What can hang from each mark
J_675: J_971
J_31: J_347 J_903 J_971
J_959: J_347 J_971
J_347: J_31 J_959
J_971: J_31 J_675 J_959
J_903: J_31 J_959

Every row comes from one small tree of marks. The marks that hang from a mark follow it in brackets, in the order of their numbers. Every link used is in the known rows. Which tree was each row made from?
Known rows
J_347(J_959): [-1.05 -1.58 -0.16 -1.03 -1.07  2.38  2.05  0.64 -2.69 -1.21 -0.05  0.21
 -0.86  0.01 -1.10  0.58  1.47  0.43 -0.85]
J_971(J_31 J_675 J_959(J_347)): [ 1.47 -0.73  1.21 -1.43 -3.39 -0.90  5.07 -1.67  0.14 -0.25  1.24  2.09
 -2.07  0.90 -1.29 -0.63 -1.18 -0.18  1.92]
J_971(J_31(J_903) J_959): [ 1.07  0.26 -0.33 -1.78 -2.52  0.01  1.88 -2.61 -0.48 -1.37  0.45  2.43
 -1.88 -0.26  0.46  0.04 -0.69  1.01  2.23]
J_959(J_347 J_971(J_31 J_675)): [ 1.45 -0.97  0.76 -1.51 -2.13  0.64  3.97 -0.86 -1.30 -0.86  0.92  1.95
 -0.35  1.22 -2.19 -1.04 -0.47 -0.91 -0.75]
J_903(J_959): [-0.33 -0.89  0.25 -1.12 -0.83  2.16  1.17 -0.20 -1.93 -1.34 -0.98  0.57
  0.27  0.01 -2.40 -0.11  2.72 -0.24  0.47]
J_675(J_971(J_31)): [ 0.58  0.31  1.19 -0.41 -3.16  0.16  2.03 -2.00 -0.20 -1.59  0.57  1.21
 -1.56 -0.53 -2.37  0.29  1.06 -0.02  0.77]
J_347(J_31(J_903 J_971(J_959))): [ 0.23 -0.97 -0.23  0.68 -2.07 -0.75 -0.22  0.02 -2.47 -1.02 -0.52  2.25
 -2.91  0.46 -0.08 -0.34  1.69  0.58  1.46]
J_903(J_959(J_347 J_971)): [ 0.37 -2.00  0.38 -1.14 -0.45  2.28  2.02  0.43 -2.54 -1.47 -0.55  1.31
  0.84  1.26 -3.20 -0.55  1.43 -0.55 -0.68]
J_971(J_31 J_675): [ 0.70  0.66  0.87 -1.54 -2.72  0.45  3.32 -1.88 -0.21 -0.56  0.67  0.88
 -1.26 -0.28 -1.28 -0.64  1.04 -0.96  0.76]
J_903(J_959(J_347 J_971(J_31 J_675))): [ 0.71 -1.18  1.11 -1.39 -1.05  2.11  3.56 -0.37 -1.52 -0.94  0.28  1.24
  0.31  0.93 -3.46 -0.92  0.88 -2.07 -0.57]
J_347(J_31 J_959): [-1.06 -2.99  0.26  1.10 -0.34  1.42  1.83  1.24 -3.43 -1.02 -0.56  0.46
 -1.60  0.21 -1.05  0.37  1.48  0.63 -1.12]
J_903(J_959(J_971(J_31(J_347)))): [ 0.11 -0.18  0.91 -0.69 -0.20  2.78  3.11 -1.32 -2.06 -1.57  0.37  1.01
  0.28  1.41 -2.07 -0.86  1.79 -1.29  0.52]
J_959(J_347 J_971): [ 0.91 -2.03 -0.18 -1.15 -1.31  0.91  1.97  0.11 -2.57 -1.42 -0.10  2.00
  0.38  1.62 -1.90 -0.53  0.29  0.85 -0.95]
J_971(J_31 J_959): [ 0.43 -0.08  0.36 -1.42 -2.60  0.06  3.43 -2.60 -0.71 -0.65  0.95  1.88
 -1.61  0.81  0.18  0.21 -1.03  1.42  2.41]
J_971(J_31(J_903)): [ 1.15  0.60  0.07 -2.16 -2.12  0.53  0.58 -1.82 -0.75 -1.73 -0.24  1.60
 -0.95 -1.23 -0.34 -0.06  0.60  0.32  0.67]
J_675(J_971(J_31(J_347 J_903) J_959)): [ 1.47  0.51  1.03  0.44 -3.08 -0.73  2.63 -2.51  0.22 -2.23  1.05  2.29
 -2.72  0.31 -1.37 -0.46  0.94 -0.01  2.58]
J_971(J_31(J_903) J_675 J_959(J_347)): [ 2.14 -0.46  0.48 -1.73 -3.26 -0.99  3.41 -1.67  0.36 -0.97  0.74  2.64
 -2.33 -0.03 -0.98 -0.76 -0.78 -0.53  1.74]
J_903(J_31(J_347(J_959) J_971(J_675))): [-1.31  0.14  0.47  0.30 -1.72  1.65  3.18  1.19 -1.52 -0.77  1.30 -1.14
 -1.64  0.66 -2.21 -1.29  3.90 -1.52  2.03]
J_347(J_31 J_959(J_971(J_675))): [-1.10 -2.83 -0.31  1.50 -0.22  2.13  2.94  0.79 -3.60 -0.81  0.29  0.78
 -1.44  1.25 -1.46 -0.32  1.59 -0.78 -2.01]
J_347(J_31(J_903) J_959(J_971(J_675))): [-0.52 -2.53 -0.98  1.15 -0.20  2.02  1.29  0.86 -3.32 -1.53 -0.19  1.34
 -1.68  0.28 -1.20 -0.51  1.96 -1.15 -2.11]
J_903(J_31(J_971(J_675)) J_959): [-1.39  0.11 -0.01 -0.80 -1.71  2.59  1.61  0.83 -1.14 -0.35  0.13 -1.09
 -0.38 -0.27 -3.73 -0.93  4.20 -2.00  1.96]
J_675(J_971): [ 0.25 -0.47  0.34  0.13 -2.80  0.25  1.01 -1.00 -0.92 -1.78 -0.15  1.14
 -1.25 -0.18 -2.57  0.17  2.45  0.56  0.49]
J_971(J_675 J_959): [ 0.14 -0.64 -0.64 -0.44 -2.84  0.03  3.38 -1.39 -0.79 -0.51  0.41  1.68
 -1.89  1.24 -0.68 -0.60  1.46  0.46  1.95]
J_675(J_971(J_959(J_347))): [ 0.84 -1.62  0.53  0.23 -3.39 -0.74  2.38 -0.80 -0.65 -1.60  0.31  2.07
 -1.87  0.80 -2.52  0.20  0.60  1.18  1.37]

Write each row's tree
[ 1.31  0.88  0.11 -1.95 -2.68  0.31  1.73 -1.92  0.01 -1.23  0.17  1.44
 -1.52 -1.29 -1.03 -0.80  1.45 -1.34  0.56]
J_971(J_31(J_903) J_675)
[ 0.95  0.34  1.48  0.16 -2.36  0.53  2.22 -1.36 -0.46 -2.52  0.77  1.23
 -2.27 -0.65 -2.09 -0.20  1.76 -1.12  0.67]
J_675(J_971(J_31(J_347(J_959) J_903)))
[ 1.79 -0.98  0.08 -1.96 -1.56  0.70  1.67 -0.89 -1.65 -1.77  0.26  2.49
 -0.08  0.52 -1.44 -0.55 -0.76  0.03 -0.77]
J_959(J_347 J_971(J_31(J_903)))
[ 0.30  0.37 -0.16 -1.10 -1.87  1.52  3.34 -2.09 -1.37 -0.78  1.12  1.46
 -0.49  1.09 -1.17 -0.86  0.79 -0.95 -0.28]
J_959(J_971(J_31 J_675))
[ 0.60  0.31  0.50 -0.65 -1.05  1.33  3.33 -2.04 -1.94 -1.55  1.08  1.66
 -0.34  1.90 -0.56 -0.99  0.78 -0.09  0.55]
J_959(J_971(J_31(J_347)))
[-0.63  0.55  0.30  0.00 -1.81  0.72  1.76  0.43 -1.44 -1.11  0.59 -0.53
 -0.98  0.84 -1.71 -1.19  3.60  0.13  2.97]
J_903(J_31(J_347 J_971))
[ 0.56  0.02  0.77 -0.11 -3.50 -0.28  3.07 -2.58 -0.01 -1.27  1.16  1.86
 -2.30  0.29 -1.65  0.35  0.01  0.65  2.00]
J_675(J_971(J_31 J_959))
[ 1.07 -1.72 -0.09 -0.93 -1.80  0.76  2.92  0.13 -1.96 -1.07  0.18  1.86
 -0.08  1.64 -2.40 -1.09  0.96 -0.45 -1.04]
J_959(J_347 J_971(J_675))
[ 0.64 -1.44  1.02 -1.58 -0.68  2.20  2.78 -0.34 -1.99 -1.32 -0.01  1.40
  0.61  0.96 -2.98 -0.42  0.39 -0.99 -0.44]
J_903(J_959(J_347 J_971(J_31)))
[ 0.95  1.41  0.71 -0.50 -2.10 -0.13  0.14  0.16 -1.88 -2.09  0.07  1.62
 -2.30  0.61 -0.31 -1.42  3.69 -0.94  2.03]
J_31(J_347 J_903 J_971)
[ 0.87 -2.10  1.58  0.22 -2.33 -1.22  1.75  1.48 -2.17 -0.49 -0.44  1.51
 -1.89  0.79 -2.25 -0.76  1.42 -0.11  0.13]
J_959(J_347(J_31(J_971(J_675))))
[ 1.45 -1.85  0.91 -0.01 -2.37 -1.29  0.51  1.49 -2.00 -1.04 -0.90  1.90
 -2.07 -0.03 -2.02 -0.90  1.68 -0.42 -0.04]
J_959(J_347(J_31(J_903 J_971(J_675))))
[-0.89 -0.84 -0.03 -0.95 -1.17  3.02  4.01 -0.56 -2.33 -0.84  1.43  0.60
 -0.94  0.71 -1.33 -0.07  0.58 -1.46 -1.46]
J_347(J_959(J_971(J_31 J_675)))
[-0.83 -1.65  0.19  0.55 -1.08  1.17  0.10  1.69 -3.50 -1.17 -0.30  0.90
 -2.82 -0.39 -0.83  0.12  2.13 -0.75 -0.80]
J_347(J_31(J_903 J_971) J_959)
[ 0.01  0.64  0.89 -0.42 -1.58  1.21  0.96  1.14 -2.56 -2.00  0.55  0.97
 -2.68  0.50 -0.47 -0.94  3.28 -1.67  0.96]
J_31(J_347(J_959) J_903 J_971)
[-0.28 -0.78  0.83  0.92 -2.23 -0.50  1.27  0.48 -2.37 -0.24 -0.20  1.07
 -2.45  0.84 -1.31 -0.78  2.71 -0.54  0.65]
J_347(J_31(J_971(J_675)))
[ 1.07  0.59  1.45 -0.13 -2.69 -0.54  5.77 -2.56  0.10 -0.67  1.69  1.80
 -2.56  1.78 -0.22 -1.37  0.54 -0.64  3.14]
J_971(J_31(J_347) J_675 J_959)
[ 1.05  1.69  0.84 -0.30 -2.56 -0.22  1.04  0.13 -1.29 -1.71  0.39  1.41
 -2.73  0.56 -0.84 -1.97  4.34 -2.24  1.98]
J_31(J_347 J_903 J_971(J_675))
[ 1.49 -2.46 -0.07  0.42 -2.56 -1.43  2.64 -0.03 -1.06 -0.96 -0.33  2.58
 -2.33  0.89 -1.32 -0.99  0.75  0.41  1.22]
J_971(J_675 J_959(J_347(J_31(J_903))))
[-1.35 -0.05  0.35  0.09 -1.35  1.83  2.44  1.28 -1.98 -1.05  1.06 -1.01
 -1.31  0.66 -1.80 -0.83  3.36 -0.41  2.06]
J_903(J_31(J_347(J_959) J_971))
[ 1.75 -0.56  0.86 -0.57 -3.59 -0.99  2.20 -1.81  0.29 -1.90  0.66  2.55
 -2.31 -0.33 -2.11  0.12 -0.44  0.35  1.56]
J_675(J_971(J_31(J_903) J_959(J_347)))
[-0.40 -2.69 -0.44  0.68 -0.32  1.24  0.19  1.23 -3.17 -1.78 -1.03  1.00
 -1.82 -0.81 -0.85  0.28  1.85  0.27 -1.29]
J_347(J_31(J_903) J_959)
[ 0.34 -2.89  0.62  0.20  0.04  1.68  1.86  0.83 -3.02 -1.36 -0.90  1.45
  0.41  1.35 -3.18 -0.65  1.41 -0.40 -0.88]
J_903(J_959(J_347(J_31) J_971))
[ 0.70  0.62  0.57 -0.27 -1.51  1.21  4.31 -2.04 -1.33 -1.17  1.40  1.44
 -0.84  1.85 -1.00 -1.55  1.41 -1.42  0.46]
J_959(J_971(J_31(J_347) J_675))
[ 1.28 -1.19  0.63 -1.69 -1.65  0.77  3.01 -0.82 -1.87 -1.18  0.62  2.09
  0.11  1.32 -1.70 -0.41 -1.03  0.30 -0.63]
J_959(J_347 J_971(J_31))
[ 0.67 -0.05  0.60 -1.99 -2.12  1.03 -0.77  1.16 -1.97 -1.48 -0.78  1.49
 -1.20 -0.59 -2.45 -0.50  2.63 -1.59  0.52]
J_31(J_903(J_959(J_347)) J_971)
